What can hang from each mark
zepoz: givon
zogul: pivozi pizo
mopun: gonon pivozi
nube: givon lapekaz pivozi
lapekaz: nube
pivozi: moguli mopun nube zogul
pizo: zogul
kefom: kemubez pivozi
fuvu: debekaz
gonon: gabok mopun
kemubez: kefom
moguli: pivozi
gabok: gonon
givon: nube
debekaz: fuvu zogul

In the rows, 128 means zero.
Known rows, with every way that one mark hangs from another
debekaz(zogul(pivozi(moguli nube) pizo)): 154  84  92  95 140 124 197 100 138 171 113 144 185 121  83 195  70 115 154 139 145  92 128 123 106 107 170 194 137 164 152 135 154 126 121 172 150 144 109
kemubez(kefom(pivozi(moguli mopun nube))): 169 101  97 132  76 163 123 114 134 178 132 153 147 107 127 143  50 109 150 161 117  60 122 155  96  97 171 195  90 190 105 165 109 114 108 143 125 151 151
kemubez(kefom(pivozi(zogul))): 140 110 116 124 118  90 132 125 120 149  92 157 145 123 126 160 125 102 133 155  77  71 100 144  94 119 109 212  77 160 111  85 117 167  47 124 138 164 140
zepoz(givon(nube)): 112 140 142 164 121 132 154 120 140 125 107 150 101 141 135 138 100 107 121 112 160  95 121 123 131 122  90 186  70 161 122 121 100 135  79 119 140 183 141
kefom(pivozi(mopun(gonon))): 136  93 117 137  78 109 101 156 117 156 106 172 156 162 101 156  82 119 160 124 109 124 137 146 111  96 128 193  57 175 130 118 123 166  71 148 158 176 162
mopun(gonon(gabok) pivozi(zogul(pizo))): 169  68 121  96 133  97 127 152 110 175 115 177  99 147  93 196 106  92 137 158 109 144 152 115 113 132 108 180  92 171 142  91 163 185  52  79 168 161 134
pivozi(moguli nube(givon)): 153 133 131 146 114 137 139 103 132 181  96 161 128 111 121 157 114  97 134 100 123  59 127 137 123 115 171 195  92 152 114 189 125  89 112 126  98 153 139
moguli(pivozi(mopun)): 133 121 127 133 118 104 148 142 135 136 100 167 181 143  89 171 110 113  96  71 158 116 152 145 110 133 126 214  42 181 117 152  98 139  92 156 131 153 167
zogul(pivozi(moguli mopun) pizo): 172  68  94  78 152 133 142 122 137 141 103 155 226 124  79 178  43 128 146 147 129  73 147 135 102 122 138 213 107 196 142 199 136 125 101 166 185 150 127
gabok(gonon(mopun)): 196 112 147 147 123 100 133 163  92 125  75 161 115 142  99 128 116 112 110  89 137  91 136 114 100 130 129 211  97 170  85 100 107 136  68 143 210 197 159
pivozi(moguli nube(lapekaz) zogul(pizo)): 116 110 131  87 151 144 163  79 165 186 112 177 150 120 136 183  44 100 124 147 106  88 124 133 125 121 159 205 128 157 128 140 133 139  91 132 139 125 129
gabok(gonon(mopun(pivozi(nube(givon))))): 211 117 151 180  98 116 124 150 107 172  88 140  65 129 111 156 148 110 131  73 169  99 161  94 133 125 168 175  83 156  81 118 125 101 103 107 163 160 140
pizo(zogul): 120 138 139 126 136 125 148 150 121 135  82 182 141 143 111 149 143 100 135  94  99  82 106 148  99 114  86 202  55 160  84  96 143 143  72 148 183 177 153
nube(givon lapekaz): 143 149 153 149 123 106 103 108 131 126  64 167 154 130 125 160 146  97 121  51 123 103 121 134 155 126 111 193  64 135 111 136 101 125  64 131 130 151 144
moguli(pivozi(nube(lapekaz))): 118 156 144 150 132 104 153 105 140 149 102 176 151 131 126 185 119  89  92  41 175 116 125 138 149 119 168 196  75 156 105 123  83 135  89 144 120 136 162
nube(pivozi): 144 125 151 113 155 102 132 123 125 136  64 173 146 132 114 151 110  95 133  83 102  92 128 120  98 123 121 175  50 145 117 129  89 150  56 107 143 171 140
lapekaz(nube(pivozi(zogul))): 125 127 152 103 188 113 142 113 152 162  82 183 168 125 109 166 104 108 142 112 110  69 115 128  79 128 143 184  59 146 130 126 110 163  54  84 121 140 153
mopun(pivozi(nube(givon) zogul(pizo))): 131  99 128 125 139 116 159 103 153 200  92 151 104 128 111 209 131 110 149 124 126 110 149 111 140 135 148 177  73 145 130 103 167 128 102  90 117 129 113
kefom(kemubez pivozi(nube)): 126 136 119 146 112 106 131  94 136 181  98 172 107 138 114 181 104  99 137 106 123 103  90 143 131 101 160 209  52 167 130  74  84 145  76 133 160 185 154
zogul(pivozi(nube) pizo): 162  90 102 111 174 106 172 111 127 138  84 151 165 125  89 194  91 119 147 101 161  77 125 127 123 118 166 192 110 169 125 125 134 143 108 142 177 170 128
zogul(pivozi pizo): 162  84 105  98 174  88 149 126 119 112  71 154 195 129  83 188 107 118 138 100 136  88 122 123 121 129 125 200  99 170 129 119 136 152  77 148 199 176 123
gonon(gabok mopun): 204 117 125 132 121  82 123 138  94 115  93 156  93 105  86 110 114  87  81  80 135  77 126 135 107 134 121 214  79 187  95 121  96 138  56 107 179 192 183
moguli(pivozi): 128 131 133 136 133  77 147 130 117 138  85 172 166 141 100 179 146  97  89  57 143 113 127 135 119 133 124 207  58 164 110 121 109 140  71 148 137 169 158
zogul(pivozi(moguli mopun nube) pizo): 171  78  90  89 150 146 166 112 147 158 119 149 194 118  87 184  27 127 151 146 156  60 152 140 107 113 179 204 117 197 139 200 127 118 134 154 166 144 129
fuvu(debekaz(zogul(pivozi(mopun) pizo))): 139  65  93  87 147 113 214 129 142 128 106 136 197 164  57 178  84 137 144 130 159 106 152 114 119 129  98 201  89 184 195  85 115 163 105 153 168 162 122
gabok(gonon(mopun(pivozi))): 205 104 145 145 111 105 122 167  99 151  91 164 101 143 101 148 124  99 120  90 133 121 146  90 107 129 141 190  82 172  83  92 120 133  71 126 205 186 146
debekaz(fuvu zogul): 120 136 124 120 112  83 189 143 129 131  88 147 119 150  81 149 121  86 171  84 114 106 121 109  97 133 119 194  81 140 132  80 114 151  86 162 142 185 132
gonon(gabok): 177 124 128 132 137 100 129 140 107 122  96 180 116 122  85 137 125  80 108  93 126  97 113 138 104 128 115 214  73 167 106 120 106 148  56 113 158 190 160
gonon(gabok mopun(pivozi)): 211 107 127 132 104  86 108 144 106 143 109 157  83 110  89 129 123  71  93  80 134 106 137 113 110 137 134 190  66 187  90 112 108 136  62  91 177 180 168
kemubez(kefom(pivozi(nube(givon)))): 171 126 121 171  91 114 108 108 107 156  81 134 116 106 134 160 150 106 147 104 130  63 107 149 142 106 148 178  71 150  97 117 122 115  84 118 112 153 140
lapekaz(nube(givon pivozi(mopun))): 151 127 154 133 146 143 105 121 146 147  71 165 179 120  99 151 109 130 152  79 150  72 147 139 116 123 131 173  27 152 126 187 105 118  79  98 105 123 157
debekaz(fuvu zogul(pivozi pizo)): 144  93  96  91 155  68 195 132 127 107  81 123 167 139  61 187 111 107 183 100 138  99 129 101 107 135 119 195 109 153 157  89 137 161  87 173 189 165 108
kefom(kemubez pivozi): 125 132 123 136 114  87 106 105 130 157  85 176 141 141 109 177 118  94 129 107  99 112  91 140 124 111 117 218  43 166 132  69  89 152  44 144 177 189 152
zogul(pivozi(mopun)): 163 110 109 110 148 109 152 150 138 111  94 163 203 139  77 165  93 125 134  97 146  80 140 143  95 111 131 215  71 185 133 173  92 144  97 154 160 176 150
givon(nube(pivozi(mopun(gonon(gabok))))): 176 110 145 139 109 135 119 173 121 141 102 163 114 145 109 136  71 112 150 152 157 107 162 134 116 108 103 160  57 176 166 176  90 172  37  66 127 164 167
givon(nube(pivozi)): 134 135 159 146 141 115 145 127 137 142  66 160 140 142 134 148 108  97 136 114 133  90 125 117 121 121 115 165  56 146 147 131 103 154  42  93 122 169 143
zepoz(givon(nube(lapekaz))): 103 155 153 159 117 135 132 108 156 115 109 155 118 143 154 143  89 101 107  93 162 114 116 123 155 118  81 179  78 156 122 117  82 139  61 122 145 159 144
pizo(zogul(pivozi(nube))): 140 129 119 125 158 121 177 145 126 131  95 163 151 126 102 172 138 114 150  89 150  47 108 155 102  94 140 202  88 171  94 124 133 137 106 147 184 166 148
givon(nube): 130 137 137 161 121 110 158 142 128 150  82 164 135 147 122 149 112  94 129 116 141  88 109 123 130 126 118 189  75 159 133 117 127 150  61 126 139 192 152

Rows
127 129 164 115 161  92 135 114 141 142  53 159 137 122 118 166 152 112 134 108  89  75 144 128 105 131 109 192  40 130 136 146  95 144  52  81  94 133 126
nube(givon pivozi(zogul))
135 100 111 111  75 128  79 122 126 193 122 178 162 154 112 173  43 120 154 167  90 111 129 149 111  87 127 206  62 197 160 155  93 141  69 148 164 175 156
kefom(kemubez pivozi(moguli mopun(gonon)))
141  74 100  88 162  83 208 117 125 129  92 139 187 157  70 182 114 121 137 116 148 100 131 105 126 133 107 186 102 166 188  55 128 166  89 149 174 173 116
fuvu(debekaz(zogul(pivozi pizo)))
188 100 127 129  99 101 101 169  95 160 113 185  97 145  96 163 125  76 139 105 124 140 141 115 113 112 127 168  74 171 116 119 132 160  57  87 158 189 150
mopun(gonon(gabok) pivozi)
126 157 152 169 121  96 131  96 139 144  85 154 146 120 130 191 157  97  92  26 184 109 138 140 175 120 152 194  62 143 109 154  88 112  88 134  93 118 153
moguli(pivozi(nube(givon lapekaz)))
104  97 115 109 147 121 202 120 158 170 115 157 151 140  93 202  78 132 107 122 164 108 167 149 115 138 150 218  67 185 141 129 120 151 117 138 119 122 147
moguli(pivozi(mopun nube zogul(pizo)))
126 129 112 142  99 133 138 106 151 180 114 169 123 139 102 174  68 117 145 121 138 106 116 156 123  93 157 216  37 187 140 106  75 138  93 138 155 173 163
kefom(kemubez pivozi(mopun nube))
220 107 119 128  93 123 120 117 120 187 142 155  71  91 103 134  81  68 102 111 137  79 141 118 102 119 194 187 100 194  90 158 118 104  95  86 151 162 165
gonon(gabok mopun(pivozi(moguli nube)))
134 141 168 126 131 139 117 103 157 156  87 171 172 125 161 149  64  85 129 129 117  90 122 115 133 112 131 167  87 141 149 174  89 137  33 103 120 134 137
givon(nube(lapekaz pivozi(moguli)))
132 114 108 152  97 127 141 123 146 165 117 166 138 134 103 155  75 108 149 112 138  99 125 151 114 101 174 212  53 173 115 117 109 141 103 148 139 158 164
kefom(pivozi(mopun nube))
161 117 113 152 100 114 135 115 109 157 100 154 118 115 129 154 110  97 146 117 118  69  95 146 117 104 158 183  83 163  90  89 114 138  80 128 141 174 147
kemubez(kefom(pivozi(nube)))
166  71 100  93 161 114 157 135 134 115  85 149 209 135  73 184  69 136 145 113 151  92 146 131 111 126 118 209  86 190 139 151 123 147  98 158 193 163 131
zogul(pivozi(mopun) pizo)
143 114 116 105 143 131 157 163 135 108  96 163 196 136  83 164 119 128 148 105 141  65 133 159  90 101  98 214  60 186 108 152 120 143  91 162 194 160 155
pizo(zogul(pivozi(mopun)))
110 101 147 110 173 107 170 116 152 157  66 152 143 141 129 176  87 115 140 170 117  90 136 114 122 139  99 174  71 147 174 101 129 177  37  84 130 143 124
givon(nube(pivozi(zogul(pizo))))
116 139 160 144 138 128 142 112 148 128  89 147 103 135 145 137  92 112 125 107 147  95 137 114 117 121  80 161  48 152 137 130  77 137  59  85 130 159 133
zepoz(givon(nube(pivozi)))
136 136 158 120 117 164 125 116 175 154 101 168 187 132 148 144  30 105 131 141 130  96 146 126 126 107 127 175  70 163 156 207  76 132  53 111 113 122 148
givon(nube(lapekaz pivozi(moguli mopun)))
137 108 113 106 149  79 206 135 128 125 103 150 178 158  74 164 135 105 127 103 147  82 123 112 112 122 117 196  89 162 178  81  95 158  88 142 145 185 128
fuvu(debekaz(zogul(pivozi)))
163 132 122 109 148 124 147  99 148 143 113 169 192 109 122 175  73  95 126  95 147  64 112 134 119  97 195 204 129 168 117 196  94 120  95 147 143 151 138
zogul(pivozi(moguli nube(lapekaz)))
191 106 128 111 119  83 132 140 123 152 116 157  82 112  91 144 124  76  88 119 117  98 141 116  98 139 134 210  69 184 106 106 106 151  54  76 157 166 166
gonon(gabok mopun(pivozi(zogul)))
162 121 150 112 123 142 101 116 149 158  77 156 172 114 112 146  85 118 141 115 100  74 162 132 102 119 122 187  44 154 136 226  87  99  82 105  99 127 136
nube(givon pivozi(moguli mopun))
129 150 171 142 142 118 130 116 152 134  67 169 155 138 153 158  95  93 127  98 137 108 117 113 146 114 115 159  65 139 146 133  80 159  29  97 128 150 146
givon(nube(lapekaz pivozi))
140 143 134 126 123 142 141  92 147 171 112 187 146 120 136 155  65  82 121  99 124  84 110 138 125 104 180 195 110 158 107 169 101 115  96 139 133 155 147
pivozi(moguli nube(lapekaz))
111 134 132 149 125 112 173 123 160 163 105 150 138 128 102 191 136 127 105  93 171  84 170 158 123 131 147 222  44 165 135 177  95 123 119 121  65 113 156
moguli(pivozi(mopun nube(givon) zogul))
172 113 105 116 149 116 158 111 133 154 112 163 174 111 105 172  81 101 140 114 143  48 119 134  91 102 188 208 120 176 122 192 110 116 114 145 139 169 138
zogul(pivozi(moguli nube))
202  56  94  96 140 111 123 165  99 113 106 155 170 137  63 173  70 131 148 135 162 107 162 143 115 113 108 201  99 200 150 166 124 170  74 121 197 172 148
zogul(pivozi(mopun(gonon(gabok))) pizo)
125  88 124  89 152 105 153 123 144 178  92 173 137 143 102 204 107  98 138 138  93 131 137 106 114 143 119 191  72 160 128  78 159 164  73 114 162 153 118
mopun(pivozi(zogul(pizo)))
154 131 158 141 164 114 100 104 132 148  59 166 162 114 110 160 142 114 151  63 140  66 122 129 123 129 132 161  44 132 120 153 119 122  63  93 107 133 149
lapekaz(nube(givon pivozi))
159  96 128 114  88 123 104 146 111 199 114 186 139 152 121 176  88  86 152 127  92 123 140 109 103 107 149 160  94 172 116 161 154 132  83 122 142 180 135
mopun(gonon pivozi(moguli))
104 105 121 115 164  96 198 107 144 171 100 162 141 134 105 209 108 115  99 111 147 107 144 136 122 141 153 209  83 162 128 100 135 155  97 132 128 133 141
moguli(pivozi(nube zogul(pizo)))
110 123 121  98 120  99 118  89 153 188 111 179 156 127 117 184  86  94 124 174  58  88  96 144 101 110 130 243  68 171 156 115  92 151  44 136 150 160 142
kefom(kemubez pivozi(moguli zogul))
143 147 173 131 143 106  98 103 137 124  47 163 162 124 138 159 140 100 133  52 118 101 132 124 145 119 105 171  46 122 121 151  74 130  41 101 122 129 135
nube(givon lapekaz pivozi)
160 127 154 124 153 135  85  92 138 171  76 169 180 102 117 154 109 106 147  96 119  47 125 128 110 122 149 168  64 140 125 198 128  99  67  98 101 119 139
lapekaz(nube(givon pivozi(moguli)))
162 120 144 120 142 158  92 105 155 171  89 168 195 107 107 148  79 123 155 109 129  55 154 137 102 121 145 176  49 158 135 227 111  93  88 103  95 106 152
lapekaz(nube(givon pivozi(moguli mopun)))
149 101 116 105 107 109 115 109 123 167 109 162 163 112 133 162  98  94 129 186  59  61 101 145  84 117 124 220  98 168 111 134 125 146  53 133 131 152 136
kemubez(kefom(pivozi(moguli zogul)))
121 110 118 112 120  91 122 102 146 181 113 178 168 122 114 164  93  82 126 167  61  83 104 143  89 119 148 235  84 158 127 120 132 153  52 141 131 148 143
kefom(pivozi(moguli zogul))
164  66 100 103 141 129 163 152 119 144 105 150 163 151  88 191  47 153 172 119 176  90 161 140 118  98 157 174 107 198 144 166 136 156 124 138 175 169 140
zogul(pivozi(mopun(gonon) nube) pizo)
155 121  97 102 131  95 205 119 143 149 121 130 150 119  78 169  86  91 180 115 144  58 123 114  85 109 188 200 130 157 150 160 108 122 123 167 131 161 118
debekaz(fuvu zogul(pivozi(moguli nube)))
160  79  93 105 159 131 179 129 144 133 105 148 176 130  82 185  56 138 150 110 178  77 149 139 114 114 164 197  94 190 131 157 125 139 126 148 172 160 135
zogul(pivozi(mopun nube) pizo)
174  85 105  93 118 121 124 158 116 144 116 165 208 142  92 168  54 131 155 137 130  72 153 140  90  96 148 201 108 199 145 227 116 137 100 153 153 171 147
zogul(pivozi(moguli mopun(gonon)))
129 150 146 166 106 127 138 110 154 145 100 154 160 128 121 180 125 119  99  39 195 115 162 151 164 121 151 201  47 162 120 181  80 107 106 139  87 108 164
moguli(pivozi(mopun nube(givon lapekaz)))
112 145 167  92 168 102 140 103 160 136  72 185 162 134 135 164 101  99 119 101  92 100 129 127 107 122 114 189  62 133 127 123  67 171  36  97 128 132 137
nube(lapekaz pivozi(zogul))
169 127 121 151 152  92 148 121 123 131  80 141 153 113 100 180 148 114 142  68 171  51 128 136 134 112 167 196  84 153 123 169 106 114 111 127 120 160 133
zogul(pivozi(nube(givon)))
179 101 121 125 105 128 118 178 100 133 115 179 121 149  81 136  86 108 133 120 138 115 157 146 101 108 106 198  69 191 127 163 108 161  73 111 153 191 172
pivozi(mopun(gonon(gabok)))
127 132 163 125 178 111 122 103 150 159  65 166 157 116 110 167 135 118 144 101 120  58 128 132 106 132 126 180  46 133 131 149 112 142  57  77  89 116 145
lapekaz(nube(givon pivozi(zogul)))
